What can hang from each mark
j288: j67 j863
j879: j67 j863 j881
j165: j863
j863: j362
j67: j241 j288 j362
j241: j67
j144: j67 j881
j482: j67
j413: j863
j174: j67
j881: j144 j174 j362 j482 j879

Each row was made from one small tree. Brackets hold a mark, then the marks that hang from it, in the order of their numbers. Every link used is in the known rows. Write each row's tree.
Known rows
{j881 j174 j362 {j482 j67}}: [  6   3  -3 -17 -13  -3 -11   3   8   4  14   3  17  -7   4  15   2  -6
   5  26 -14 -17   8  -1 -15  -4 -12  14   6   6 -16  -9   5 -49  13   8
   0   0  11  -6  -4  -3  -4  -2  10   0  -7 -12  -3   6  10]
{j482 {j67 j241 j288 j362}}: [ -7  17  -4   7  15  -1   1  -1  -4  -4 -13   0 -20  13  -7   5  18  -1
 -17 -10  13   1   8   5   1   3   2   9   5 -27   0  -4  -5   5   6  -3
  -6   0   8  12   6  -1   8   2  -3   0  -5 -19   1 -17   0]
{j879 {j67 j241} j863 {j881 j144}}: [  6 -29   6  -4   9 -51  10 -12  13   4   1   3   3  11   0 -13 -22   3
  -1 -10  -2  -7  -2  -7  -5   0  -3  -2 -15  -9   3   3   6  49  12   3
  -1  13  -6   4  -3  -9  -3  -3  -5   2   1  21  -1  -5  -3]
{j482 {j67 j241 {j288 j863} j362}}: [-11  10  -6   7  17   9   3   2 -13 -12 -11  -2 -13  11  -7  -2  17   1
 -18  -8  11  10   4   3  -3   2   4   3   6 -27  -2  -5  -4   4   0  -9
  -4  -2   9  14   6   3   0  -2  -1   3  -4 -28   0 -14  -9]
{j881 {j174 j67} {j879 j863}}: [ 13 -12   1 -11 -13  -3 -10   2  -3  10  12  -6 -10   3   3  12  -7  -6
   3  21  -5  -2  -5   1  -5  -1 -12  12   3  11  -6  -6   3  11   6  36
  -2   4  -2  -4  -4   6 -11  -5   4  10  -4  11   3  13   6]
{j67 j241 {j288 j863} j362}: [ -8   8  -5  11  10  21   5   6 -10 -10 -15   0 -11   4  -3  -7   8   4
 -17 -18  12  14   6   0   0   2  10  -2   4 -19   7  -1  -3   6  -3 -16
  -2   0   4  13   4   5   5  -2  -6   3  -6 -16   3 -15 -16]
{j241 {j67 j288}}: [ -2  12  -3   5   6   8  -5   4   2   4 -16  12 -31   8   0   6  12   2
   2  -7   7   0  -5   3  16  -4   7  -7  -4   7  10   4 -11   2  -9 -23
   3  -6 -11   1  -1  -2  12   3   4  -4   4  -1   2  -9  -3]
{j881 j482}: [ -1  11  -4  -1  -8  16 -12   4   8   1   2   4   9 -16   5   7   4   1
   7   6 -12  -2  -6  -2   4  -1  -1  -6   2  12   4  -1   2 -45   0  -1
   6 -10   3  -4  -4  -6  14   1  12  -6   4  -3   2   4   5]
{j879 j67 j863 {j881 j362}}: [  1 -22   2   2   1 -58   4  -8  20   5   6   6  15   8  -2  -2 -29   0
   3   7 -16  -9   2  -5  -2   1  -3  -3 -13   7   1   3   5  34  -6  23
   4   9  -8  -1  -3  -6 -18   3  -8   9   6  29  -3   4   3]
{j482 {j67 j241 j288}}: [ -3  17  -4   3  14   2   0  -3  -2  -5  -9   3 -20  11  -5   5  21   0
  -8  -5  12   3  -3   6   5   1   1   5   4 -14   2  -4  -4   0   5  -3
  -1  -2   4   8   1  -2   5  -1   2  -5   2 -20   1 -11   4]
{j413 j863}: [  0   2  -2  11  -7  14  -8  -1   2  -1   0  11   7 -14  -3  12   9   0
  14   1 -11  14 -19   0  13  -1   7 -20   1  12   5  -2  -2 -22 -14   1
  10  -8  -3   0  -8  -2 -15   1   5   3   8  -8   1  13   7]
{j881 {j144 {j67 {j288 j863}}} j362 j879}: [ 12  16   5  -3 -19  11   4   9  -7   3   3  -3  16  -6   5  -2  -6  -7
  -3  22  26 -14  10  -5  -8   0  -8   7   5  13  -1  -4  -2 -16   6  11
  -8  12  -1 -12   7  11 -13   4  -4  -3  -4  -9  -1  12  -6]
{j241 j67}: [ -5  13  -5   4   0   7 -10   0   0   4  -8   7 -26   2  -1  12   5   1
   9  -8  -1   2  -8   2  11  -2   7  -9  -5   9   7   5  -6  -4  -9 -25
   7 -10 -12   0  -3  -5  11   2  11   0   7  -4   2  -6  -1]
{j165 j863}: [  0  20  -5   6  -8  -1 -10   1   7   3   2   3  21  -8   0  12  -6   3
   7  -1  -3  18 -16   3  15  -2   3 -16   0  11   6  -3  -2 -21  -6  -8
  16 -14  -7   1  -9  -6  10  -1   5  -2   8   6   0  -9   7]
{j413 {j863 j362}}: [ -4  -5   2  14  -8   8  -7  -2   1  -4   4   6  17 -17  -7   8   6  -1
  17  -3 -14  19 -21   2  18   0  11 -23   1  10   1   0  -2 -23 -25  -3
  12  -3  -2  -5  -8  -4 -23   8   0  -1   9   0  -2  21  14]
{j174 {j67 j241}}: [  1  27  -4   3  -1  13  -4  -5  -7   1  -2  -9 -33   4  -1   9   5   1
   7 -13   1   4  -2   7   3   7   0   3   8  -4   1   1   2  11   3  -4
  -1 -10  11   3   3   4   2  -6  -1   4   2  -8   4  -4   1]
{j67 j241 j362}: [ -6  18  -5  11   2   6  -3  -2  -1  -2  -9  -6 -12  -2  -5   7   1   1
  -9 -22   3   6   9   1  -2   6   7   2   1 -17   6   0   0   1   3 -12
   2  -3   2  10   4  -3  14   2  -2   4  -3  -9   4 -13  -3]
{j67 j288}: [  0  12  -3   6   1  12  -3   3   5  -2  -8   8  -6   1   2   4   9   3
   0   1   6   5  -9   3  14  -1   5  -7   0   7  11   0  -6 -17  -4  -2
   7  -7  -2   3  -4   0   4   2   3  -4   5   2   2  -6   4]
{j241 {j67 {j288 j863} j362}}: [-12   6  -5   9   9  16  -2  10 -10  -3 -17   8 -23   8  -1  -2   8   2
  -7  -9   7   8   1  -1   7  -5  11  -9  -2  -5   7   3 -11   4 -14 -31
   0  -5  -7   7   3   3   8   2   4   4  -1 -11   1 -14 -17]
{j174 j67}: [  0  24  -5   3  -7  14  -9  -4  -4   2   2  -6 -21   2   1  11   3   0
  12   2  -5   5  -9   6   8   4  -1  -3   6   6   0   1  -1  -6  -3   2
   6 -13   9   0  -2   4  -5  -3   4   7   7  -1   3   2   5]
{j881 {j174 {j67 j241}} j879}: [ 14  11   0  -8  -5  11  -7  -5  -9   8   8 -14 -29  -3  -1  11   5  -4
   3   0   0  -5   9   4 -13   7  -8  18   7   2  -3  -3   5   9   8  18
  -3  -1   5  -1   2   8   2  -9   3   4  -9  -6   4   6   2]
{j881 j144 j362 j879}: [ 17  16   1   1 -18  -3 -10   2   9   7   5  -3  16 -11   4   8 -18 -10
   1  16  15 -15  10  -3 -10   2  -8   4   1  15   4  -3   2 -29  10   6
   2   6  -2  -7   3   1   0   2   3   3  -3   1  -2   8   1]
{j144 j67 {j881 j879}}: [  2  25   3  -1 -12  21  -1   0 -17   6  11  -8  11 -14  -1  12   6  -3
   5  13  10 -11   4   2   1   5  -7   4   1  21  -3   1  -1 -11  -1  25
  -6  -1 -13 -16  11   8   7   5   3  -4   8 -11   3  12   7]
{j288 j67 {j863 j362}}: [-17   1  -4   7  -2  30  -1  -2  -8 -14   4 -14  15 -11  -6  -9  -2   0
   4  -6  -7  30 -17   2  -1   2  13 -20   7   7  -7   7   0 -10 -25 -24
   7 -16   1   1  -6  -5  -3   2   5  -1  12  -4  -5  11   7]
{j144 {j881 {j174 {j67 {j288 {j863 j362}}}}}}: [  0  -9   2  -8  -3  32   3   2 -19  -4  13  -7  10  -1   2  -3   7   1
   9  12  -1   6  -5   5   1  -2  -1  -1   4   9 -13   2  -2  -5  -3  -4
  -1  -3   5  -6   0  13 -13  -5   2   4   0  -2  -1   6   1]
{j879 {j67 j288 j362}}: [ -6   2   0   8  13 -15   5  -3   8  -2 -12   5  -2   3  -3  -5   3   2
  -9  -9  -3  -1   7   0   8   3   8   0  -3 -10   8   4  -5   8  -4  -3
   2  -2  -2   7  -2  -2   4   7  -2   1  -2   7   0  -9  -3]
{j67 j241 {j288 j863}}: [ -5   6  -5   8   9  26   5   4  -8 -11 -10   3 -12   1   0  -7  11   6
  -7 -12  12  16  -6   2   5   1   8  -7   3  -6   8   0  -1   3  -4 -16
   2  -2   1   8   0   4   1  -6  -2  -3   1 -14   3 -10  -9]
{j482 j67}: [ -5  17  -6   2   2   0  -9  -6  -2  -4   2   0  -3   2  -4  15  10  -1
   2   8  -1   4 -12   4   5   1  -1  -4   1   0  -3  -4  -3 -22  -1   1
   8 -10   1   3  -3  -5  -2   0  12   0   9 -15  -1  -1  12]
{j879 {j67 j241} {j863 j362} {j881 j144}}: [  2 -38  10   1   7 -55  11 -13  13   0   5  -4  13   8  -3 -17 -24   2
   3 -14  -4  -2  -5  -5  -3   0   2  -3 -15 -10   1   5   7  48   1  -1
   1  17  -6  -2  -3 -11 -10   4 -11  -2   1  28  -4   4   3]
{j879 {j67 j288} {j863 j362} {j881 j144 j482}}: [  2 -44  12  -5   4 -48   9  -1  20   4   3   9  26   5   4 -22 -16   2
   3   7  -9 -13  -5  -7   4  -7  -4  -3 -12   0   0   3   2  15   1  12
  -2  17  -2  -8  -4  -9  -8   7  -8 -10  -1  36  -7  11   2]

Which tree is each row?
[  8   3  -1  -9 -13   9  -4   1   2   2  14   1  24  -9   4  13  -8  -3
   8  16  -1 -10   8   0  -7  -2  -6   4  -2  17  -8  -1   2 -25  10   0
   2  -1  -5  -7   0   4   1  -2   6   6   0  -2   0  -2   7] => {j144 {j881 j174 j362}}
[ 17  -2   2 -15  -7  13   1   1  -1   8   3  -1 -14  10  10   0   6  -1
   7  11  10  -8  -4   1   0  -5  -6   9   5   1  -6  -3  -4  -9  21 -10
  -1  -1  11  -1  -7   6  -4  -7   5   3  -6   3   1  -5   2] => {j881 j144 {j174 {j67 j288}}}
[ 20   2   4 -22 -19   8  -3  10  10  12   7   2   3   1  15   1  -3  -6
   9  25   3 -26  14  -2 -12  -7 -16  19  10   6 -12  -6   2 -35  26  -2
  -9   4  21  -8  -2   7  -3  -6   3   1 -15   3  -2   3  -2] => {j881 j144 {j174 {j67 j288}} j362 j482}
[ -3  15  -3  11  10   9   3   3   1  -3 -17   1 -19   6  -3   1   9   2
 -16 -22  12   4  12   2   5   4   8   5   3 -21  10   0  -4   6   4  -9
  -3   1   2  12   5   1  15   3  -8   0  -7  -7   4 -18  -7] => {j67 j241 j288 j362}
[  1 -38   4  -7  14 -55  11 -11   9   5   4  -1  -2  13  -5  -6 -19   3
  -9 -13 -16  -5  11  -6 -14   1  -1  10 -14 -21  -3   1   7  56   8  13
  -2  13  -7   8  -2  -6  -1  -2  -9   9  -8  21   0  -8  -3] => {j879 {j67 j241 j362} j863 {j881 j174}}
[ -8  -3  -2  10   0  22   1   5  -6 -12  -2   2  11  -5  -2  -8   5   4
   2   0   2  19 -17   2  13  -2  12 -17   1   6   4   2  -5 -17 -19 -13
  10  -3   0  -1  -4   2 -12   5   0  -5   6   0  -2   3   1] => {j67 {j288 {j863 j362}}}
[ -8   6  -5   5   6  20  -2   7  -7  -3 -14  11 -24   6   1  -1  11   3
   2  -4   6   9 -10   0  12  -5   9 -13  -3   7   9   4 -10   1 -13 -28
   4  -7  -8   3  -2   2   3  -1   7  -1   5  -9   1  -6 -11] => {j241 {j67 {j288 j863}}}
[ 10   7   0  -2 -10 -22  -2  -4  14   7   7   1  12  -1   3   4 -21  -1
   9   6   0 -15   5  -4  -7  -1  -3  -6  -9   8   3   1   2 -16   7  -6
   9   3   3  -3   2  -3  -2  -1   1   4   3  10  -3   0   1] => {j879 {j881 j144 j362}}
[-12  11  -8   4   7  34   2  -4 -10 -11  -5 -11  -7  -5  -4  -8   4   1
  -4 -16   1  27  -8   1  -9   5   9 -10   9  -4  -2   4   3   9  -9 -26
  -1 -17   1   9  -2  -4   8  -8   5   0   8 -17   0  -2  -4] => {j288 {j67 j241} j863}
[  0   6   3   0   8   5  -3  -2  -2   3   1  -5  13 -18  -1  -2   1  -4
  -7  -2  -4 -17  25  -2 -13   7  -8  13   0   1   0   2   7  -5   6  17
 -11   2  -5  -5  12   2  24   1   3  -3  -9  -6   0   4  -7] => {j144 {j881 j482 {j879 {j67 j241 j362}}}}
[ -5 -13   1  -1  22 -13  11  -6   3  -4  -5   5  -5  -3  -1 -20   4   9
  -2 -12 -13  -4   8  -4  -9   2   2  -1  -6  -4   7   5   6  22  -5   1
  -1   1   5   3   4  -1   3  -7  -3  -7  -4   3  -1   1 -15] => {j879 {j67 j241 {j288 j863}} {j881 j482}}
[  4 -20   5  -2   1 -18  -5   6  13   6  -3  10  13  -8   4  -7  -2  -4
  -7  18  -6 -12   2  -4   3  -2 -10   8  -1  11   7  -2   3   0  -1  37
  -6   8  -8  -5  -1  -3   3   4   1  -8  -4  17  -1  13  -1] => {j881 j482 {j879 {j67 j288} j863}}
[  6  -1   1   3 -16  -2  -9   7   2   4  10   1  29  -7   3  11 -21  -9
  -1  24   7 -11   7   0  -4   1 -11   2  -2  23  -2  -4   3  -4   1  31
  -4   9 -12  -9   7   5  -2   3   0   7   3   7   0   7   3] => {j144 {j881 j362 {j879 j863}}}
[  4  -6   0 -16  -9  25  -7   3  -1   4  13   2  24 -16   9   8   5   0
   9  16 -11 -10   1  -2  -5  -5  -8   3  -1  18  -8  -2   3 -42  13   0
   1  -7  -2  -8  -2   1  15  -5  16  -3  -1  -5   1   3   6] => {j144 {j881 j174 j482}}
[  7 -14   7 -15 -14  17  12   4 -12  -2  10  -5  19  -2   6  -9   6   1
   6  11  12   2 -11  -4  -2  -7   2   1   3   2 -10  -1  -4 -16   7 -17
   0   7   0 -10  -7   4 -15   4   1  -7  -2  -3  -1   7   5] => {j881 {j144 {j67 {j288 {j863 j362}}}} j174}
[ -5  11  -2  -6   0  19 -10   1  -5  -1   8   3  20 -10   3  10  11  -2
   6  17  -5  -9  -2   2   0  -3 -10  -1   2  10  -9  -3   1 -40   6   6
  -3  -8   1  -6   4  -2  13  -2  16  -5   5 -18  -2   1   7] => {j144 {j881 {j482 j67}}}
[ -8  -1  -1  11   6  22   6   3  -9 -14  -6  -2  -3  -2  -5 -11   8   5
  -4 -16   9  20  -8   4   7   2  12  -9   3  -7   6   1  -1   3 -13 -18
   4   2   2   4   0   2  -6   1  -7  -7   1  -6   1  -2  -3] => {j67 j241 {j288 {j863 j362}}}
[ -4 -33   9   7  15 -51  15  -9  12  -2  -3   3   0  13  -7 -17 -11   5
  -3 -17  -7   3  -2   0   7   2   5  -2 -12 -10   6   6   3  58 -11  13
   0  15  -7   1   0  -7 -13   6 -19  -5   1  30  -2   2   3] => {j879 {j67 j241 j288} {j863 j362} j881}
[ -6 -36   7   0   2 -46   2  -6  16   3  10   3  24  -3  -2 -10 -18   3
   8   3 -28  -4  -7  -5   2  -2  -1  -7 -13   6  -1   4   7  15 -13  20
   5   8  -5  -8  -4 -11  -9   8  -5  -4   4  33  -5  16   8] => {j879 j67 {j863 j362} {j881 j482}}
[ -4 -26   5   7  20 -52  14  -6  12   2 -11   6 -11  19  -5 -13 -12   4
 -16 -17  -4  -4  12  -4   1   3   3   5 -12 -22   7   3   1  61   1  17
  -5  13  -5  10   4  -4  -1   2 -17   5  -5  22   1 -13  -9] => {j879 {j67 j241 j288 j362} j863 j881}
[-16  12  -8   8   8  30   3  -1 -12 -11  -8 -14  -7  -3  -6  -7   1  -1
 -13 -21   1  24   4   0 -13   6  11  -6  10 -17  -4   4   1  12  -7 -27
  -3 -14   3  14   2  -3  14  -5   2   6   2 -19   0  -8  -9] => {j288 {j67 j241 j362} j863}
[ 13   1   0 -14 -11   6  -2   0  -3   8   7 -10  -8   6   7   5  -5  -4
   4   6   2  -7   4  -2 -10  -2  -6  10   4  -9 -10  -3  -1 -13  22 -14
   0  -2  12   2  -4   4   1  -4   8  11  -9  -1   0  -4   0] => {j881 j144 {j174 {j67 j362}}}
[ -9 -12   0   8  11  -2   8  -3   0 -12  -3   2  11  -4  -4 -16   2   5
   1  -6  -6  14 -12   0  10   1  12 -12  -2   3   4   6  -2   4 -18 -11
   8  -2  -3   0  -7  -1 -15   6  -1  -5   4   6  -4   5   0] => {j879 {j67 {j288 {j863 j362}}}}
[  1   9   5  -9  -1  18  14   2 -17   3   1  -6  -3   3   1   2  17   0
 -10  -6  16 -11  19   1  -4   1  -2  19   4 -11  -8  -1  -3  12  17   2
 -16   7  -5  -4  10  10  12   2 -10  -2  -8 -13   5 -11   0] => {j144 {j67 j241 j288 j362} {j881 j174}}
[ 18 -12   4 -16 -21  -4  -9  15   7  14  10   2   1   2  10   7  -8 -10
   0  35  -4 -23  16  -2 -11  -4 -22  25  10  13  -9 -10   5  -8  12  45
 -13  12   9  -9   2   9 -11  -3  -5   4 -15  12   0  16  -1] => {j881 {j174 {j67 j288}} j362 j482 {j879 j863}}
[-6 24  1  5 -6  9  5  4 -8  2 -7 -1 -7  4 -1  6 12  1 -7 -4 10 -2  5  1
 11  1  5  3  4 -6  3  0 -9 -6 -1  5 -4 -1 -1 -2  5  4  2 11 -9 -3  2 -4
  4 -4  3] => {j144 {j67 j288 j362}}
[  9   0   1  -9   6  -6   5  -8  -1   8   4  -5 -34  13   0   3   6   5
   5  -8  -7  -7   5   4  -6   2  -2   9  -2  -4   0   2   1  26   7   6
   1  -1  10   4   2   6  -1 -11  -4   3  -4   6   3  -4  -2] => {j879 {j881 {j174 {j67 j241 j288}}}}
[  6 -15   9 -11  -8 -20  10   6   4   9   1   6   4   9   9  -9  -5   1
   0   5   7 -16   0  -7  -2  -7 -11   6  -5  -2   0  -3   3  14  17  15
 -11  15   1  -7   5  -3   5  -1  -8  -9  -1  10   2   3  -4] => {j879 j863 {j881 {j144 {j67 j241 j288}} j482}}
[-16   5  -4   8   3  30   3  -6 -11 -15   0 -17   2  -7  -8 -11   1   1
   0 -20  -1  30 -10   3  -7   5  13 -12   9  -4  -6   7   3   9 -19 -28
   1 -13   2   4  -2  -5   2  -1  -1  -4   8 -10  -3   5   2] => {j288 {j67 j241} {j863 j362}}
[ -1  -9   0  -5  -4 -37  -4   1  11   5   7   6   8   7   0   6 -14  -4
  -1  13 -11 -15   7  -3 -11  -3 -13   7  -4  -3  -7  -7   9   6   6  26
  -5  11   4  -1   6  -6  -5  -2  -5   3  -1   4  -2   4   2] => {j879 j863 {j881 j362 {j482 {j67 j241}}}}
